Known rows, with every way that one mark hangs from another:
kurilo(zopezo): [-0.20  0.70  1.62 -0.01  0.64 -0.92  0.24  0.40  0.57  0.00  0.13  0.57
 -1.30  0.87  0.01  0.79 -0.55  0.35  0.15  0.88]
resa(mazad): [-1.97  0.68 -0.82  0.15 -1.31 -0.79 -0.11  0.88 -0.17 -0.26  0.69 -0.24
 -0.21  0.64 -0.68 -1.33  0.14  0.33 -1.68  0.67]
zafeliz(mazad rekupul): [-0.70 -0.83 -2.74  0.10 -0.13 -0.60 -2.35 -0.28 -0.10  0.13  0.59  0.83
  3.32 -0.84 -0.22  0.37 -1.55 -1.36 -4.37  0.53]
kurilo(fupe mazad(resa(rekupul(puner(zopezo))))): [-0.39  0.54 -3.11 -0.36  1.40 -1.09  1.34 -0.32 -0.59 -0.25  0.11 -0.14
  2.40 -0.31  0.80 -1.47 -0.14  3.30 -8.52  1.33]
mazad(kurilo zafeliz): [ 1.61 -0.78  3.54  0.68  0.20  0.18  1.34 -0.36  0.13  0.10  0.28  0.02
 -2.72  0.07 -0.12 -0.76  0.33  0.31  7.09 -0.43]
mazad(kurilo(fupe zopezo)): [-0.38  0.23  0.68  0.65  2.30 -1.12  2.45  0.00  0.17 -0.01  0.77  0.03
 -2.51  0.08  0.18 -0.18 -0.80  2.20 -0.42  1.12]
resa(mazad(kurilo zafeliz(rekupul))): [-0.98 -0.35  1.65 -0.03 -1.59 -1.18 -0.51  0.40 -0.16 -0.21  1.39 -0.24
 -0.91 -0.02 -1.36 -2.03 -0.13  0.53  4.49  0.56]
zopezo(kurilo(fupe mazad(resa zafeliz))): [ 0.14 -0.53 -3.69  0.95  0.95 -0.81  1.94 -1.33  0.13  0.72  0.09  1.23
  2.08 -2.47  0.82  0.34  0.30  2.13 -2.99  0.93]
rekupul(puner(zopezo) zafeliz(mazad)): [-1.28 -0.77  0.33  1.30  0.15 -1.30 -2.76 -1.24  1.15 -0.70 -1.12  0.76
 -0.76 -0.36  0.42  0.49 -0.24 -1.41 -3.89  1.49]
kurilo(fupe mazad): [-1.10 -0.62 -3.50 -0.15  1.48 -1.03  2.58 -0.62 -0.32  0.21  0.14  0.12
  2.04 -0.82  0.38  0.34 -0.30  1.62 -6.11 -0.42]
kurilo(fupe mazad(zafeliz) zopezo): [-0.30 -0.63  0.61  0.00  2.06 -1.94  3.04 -0.91  0.83  0.58  0.23  0.90
  0.42 -0.05  0.85  1.50 -0.36  1.05 -1.75  0.17]
puner(rekupul(zafeliz(mazad)) zopezo(kurilo(fupe))): [-0.85 -0.63 -1.85  1.90  1.76 -2.43 -1.13 -2.02  1.26 -0.55 -0.47 -0.01
  0.80 -1.72  0.72  0.90 -0.02 -1.08 -5.54  2.64]
mazad(kurilo(fupe) resa zafeliz(rekupul(puner))): [ 1.02 -0.96  0.79  0.15  0.01 -0.10 -0.56 -1.49 -0.48  0.28  1.52  0.29
  1.04 -2.55  1.14 -0.88  0.33  2.63 -0.23  1.15]
rekupul(puner zafeliz): [-0.80 -0.06  0.87  0.06 -0.50 -0.25 -1.94 -0.53  0.43 -0.32 -0.78  0.32
 -1.86 -0.94  1.74  0.35  1.10  0.15 -1.57  0.53]
puner(zopezo(kurilo(mazad(resa zafeliz)))): [ 0.24 -0.56 -1.15  0.96 -0.20 -1.52  0.51 -1.24  0.58 -0.09 -0.59  0.91
  0.99 -0.86 -1.95 -0.09 -0.16  0.76  1.93  1.43]
kurilo(fupe mazad(resa zafeliz) zopezo): [-0.19 -0.45 -0.17  0.37  0.75 -0.79  3.51 -1.05  0.35  0.85  0.73  1.46
  1.14 -0.50  1.27  1.22 -0.30  1.74 -2.92  0.80]
zafeliz(mazad(kurilo(fupe)) rekupul(puner(zopezo))): [-0.70 -1.14 -2.09  0.56  2.14 -2.25 -2.49 -1.23  0.14 -0.63  0.69 -0.13
  2.31 -1.49 -1.00 -0.85 -1.62  1.13 -6.60  1.72]
resa(mazad(zafeliz) rekupul(puner(zopezo))): [ 0.05  1.19  3.28 -0.39 -0.01 -2.16 -2.15  0.95  0.59 -0.88  0.02 -1.00
 -0.88  1.79 -0.24 -2.75  0.67  0.79  0.68  1.58]
resa(mazad rekupul): [-1.22  1.78 -0.66 -0.33 -0.64 -0.77 -0.19  2.20 -0.43 -0.45  0.57 -0.64
 -0.75  1.74  0.16 -3.04  0.02  0.85 -1.74  0.97]
resa(mazad(kurilo(fupe zopezo) zafeliz) rekupul): [-0.65  1.33  2.81  0.43  1.08 -1.76  1.93  1.53  0.25 -0.18  1.20 -0.47
 -3.27  1.85  0.55 -2.79 -0.25  1.86  2.15  1.59]
zafeliz(mazad): [-0.03 -0.58 -1.81  0.96  0.55  0.02 -0.38 -0.13  0.14  0.21 -0.08  0.86
  1.27 -0.05  0.36  0.35 -1.01 -1.25 -4.36  0.10]

Rows:
[ 0.36  0.28 -0.52  0.21  1.60 -2.32 -2.91 -0.68  0.82 -0.82 -0.92 -0.28
 -0.03 -1.06 -1.07 -0.07  0.40  1.49 -2.15  1.97]
rekupul(puner(zopezo(kurilo)))
[-2.64  1.63 -0.04  0.22 -1.85 -0.57 -0.58  1.76 -0.03 -0.50  0.10 -0.13
 -2.64  1.55  0.93 -2.77  0.33 -0.23  0.50  1.20]
resa(mazad rekupul(zafeliz))
[-0.19 -1.27 -0.96  0.04  1.36 -1.01  2.61 -1.31  0.28  0.53  0.07  0.37
  1.62 -0.87  0.83  0.70  0.15  0.72 -1.78 -0.79]
kurilo(fupe mazad(zafeliz))
[ 0.24  0.10 -0.73  1.80  0.14  0.60  1.48  0.34 -0.30  0.28  0.76  1.56
 -1.31  0.30  0.15 -0.45 -1.54  0.93 -3.84  1.45]
zafeliz(mazad(kurilo(zopezo) resa))
[ 0.81 -0.38  2.94  1.32  0.55  0.08  2.96 -0.92  0.30  0.60  1.28  0.95
 -2.08 -0.48  1.04 -0.18 -0.23  1.99  2.75  1.32]
mazad(kurilo(fupe zopezo) resa zafeliz)
[-0.04 -0.90 -1.08  0.35  1.16 -1.77 -3.18 -0.56 -0.08 -0.77  0.32 -0.01
  1.22 -0.83 -1.63 -0.89 -1.51  0.51 -4.33  1.41]
zafeliz(mazad(kurilo) rekupul(puner(zopezo)))
[ 1.07  0.72  1.25 -0.24 -0.13 -0.29  2.33  0.83 -0.10  0.57  0.22  1.28
 -0.59  1.26  1.05 -0.31 -0.25  1.53  0.06  0.66]
kurilo(mazad(resa(rekupul) zafeliz) zopezo)
[-0.28 -0.29  2.58  0.30 -0.58 -1.24 -0.72 -1.21  0.64 -0.78 -0.43 -0.92
 -1.05  0.14  0.00  0.50  0.75 -1.22  0.92  1.35]
puner(rekupul(zafeliz) zopezo)
[ 0.46 -0.52  0.44  1.10  0.19  0.23  0.23 -0.41 -0.25 -0.23  0.05 -0.10
 -1.81 -0.52  1.69  0.07  0.39 -0.79 -3.16  0.45]
puner(rekupul(zafeliz(mazad(kurilo))))
[ 0.06 -0.79 -2.95  0.68  2.10 -1.85  1.49 -1.20  0.56  0.44 -0.31  0.79
  1.54 -2.04  0.33  0.57  0.30  1.41 -1.81  0.33]
zopezo(kurilo(fupe mazad(zafeliz)))
[-0.20 -0.28 -1.79  0.96 -0.43 -0.07 -0.51  0.18 -0.49  0.26  1.36  1.57
  0.69 -0.53 -0.47 -0.36 -2.05  0.76 -3.92  1.87]
zafeliz(mazad(kurilo(zopezo) resa) rekupul)
[-1.49 -1.13 -0.18  1.84  1.43 -1.55 -1.16 -1.55  0.86 -0.78 -0.61  0.32
 -1.77 -0.89  0.44 -0.47 -0.54  0.11 -4.06  1.69]
rekupul(puner(zopezo) zafeliz(mazad(kurilo(fupe))))
[-0.90  2.25  0.40 -0.19  2.14 -2.17  0.15  2.23 -0.35 -0.73  1.00 -1.01
 -3.00  1.28  1.01 -3.27 -0.04  4.00 -5.84  2.15]
resa(mazad(kurilo(fupe zopezo)) rekupul(puner))
[ 0.30  1.37 -0.06  0.76  1.28  0.17  2.78  0.98 -0.63  0.10  1.20  0.25
 -2.40  0.56  1.40 -2.05 -0.82  3.31 -1.75  2.14]
mazad(kurilo(fupe zopezo) resa(rekupul))
[ 1.12  0.73 -2.13  0.64  0.36  0.85 -1.51  0.76 -0.56  0.14  0.10  0.83
  1.39 -0.04  2.14 -1.35 -0.38  0.81 -8.31  1.18]
zafeliz(mazad(resa(rekupul(puner))))
[-2.28  0.93 -0.02  0.76  0.73 -1.77  2.03  0.94 -0.03 -0.29  1.39 -0.23
 -2.46  0.73 -0.54 -1.74 -0.58  2.27 -2.19  1.71]
resa(mazad(kurilo(fupe zopezo)))
[ 1.84  0.72 -2.15  0.03  0.78 -0.63 -0.40  0.23 -0.22  0.23 -0.52  0.82
  0.71 -1.40  1.27 -0.92  0.91  2.88 -2.89  0.95]
zopezo(kurilo(mazad(resa(rekupul(puner)) zafeliz)))
[-0.53  0.04  0.21  1.61 -0.30  0.23 -0.81 -0.13  0.19 -0.08 -0.09  1.71
 -3.03 -0.75  1.98 -0.01 -0.28  0.99 -5.08  1.83]
rekupul(puner zafeliz(mazad(kurilo(zopezo) resa)))
[-1.33  0.64 -5.56  0.97  0.47 -0.61  1.47 -0.19 -0.22  0.27 -0.34  1.16
  0.53 -1.81  1.68 -1.12  0.12  2.32 -5.35  1.69]
zopezo(kurilo(fupe mazad(resa(rekupul(zafeliz)))))
[-1.29 -0.30  1.09 -0.43 -1.99 -1.29 -1.56  0.07  0.26 -0.05  1.15  0.07
  1.30 -0.06 -0.90 -0.98  0.17 -0.67  2.33  0.58]
resa(mazad(zafeliz(rekupul)))
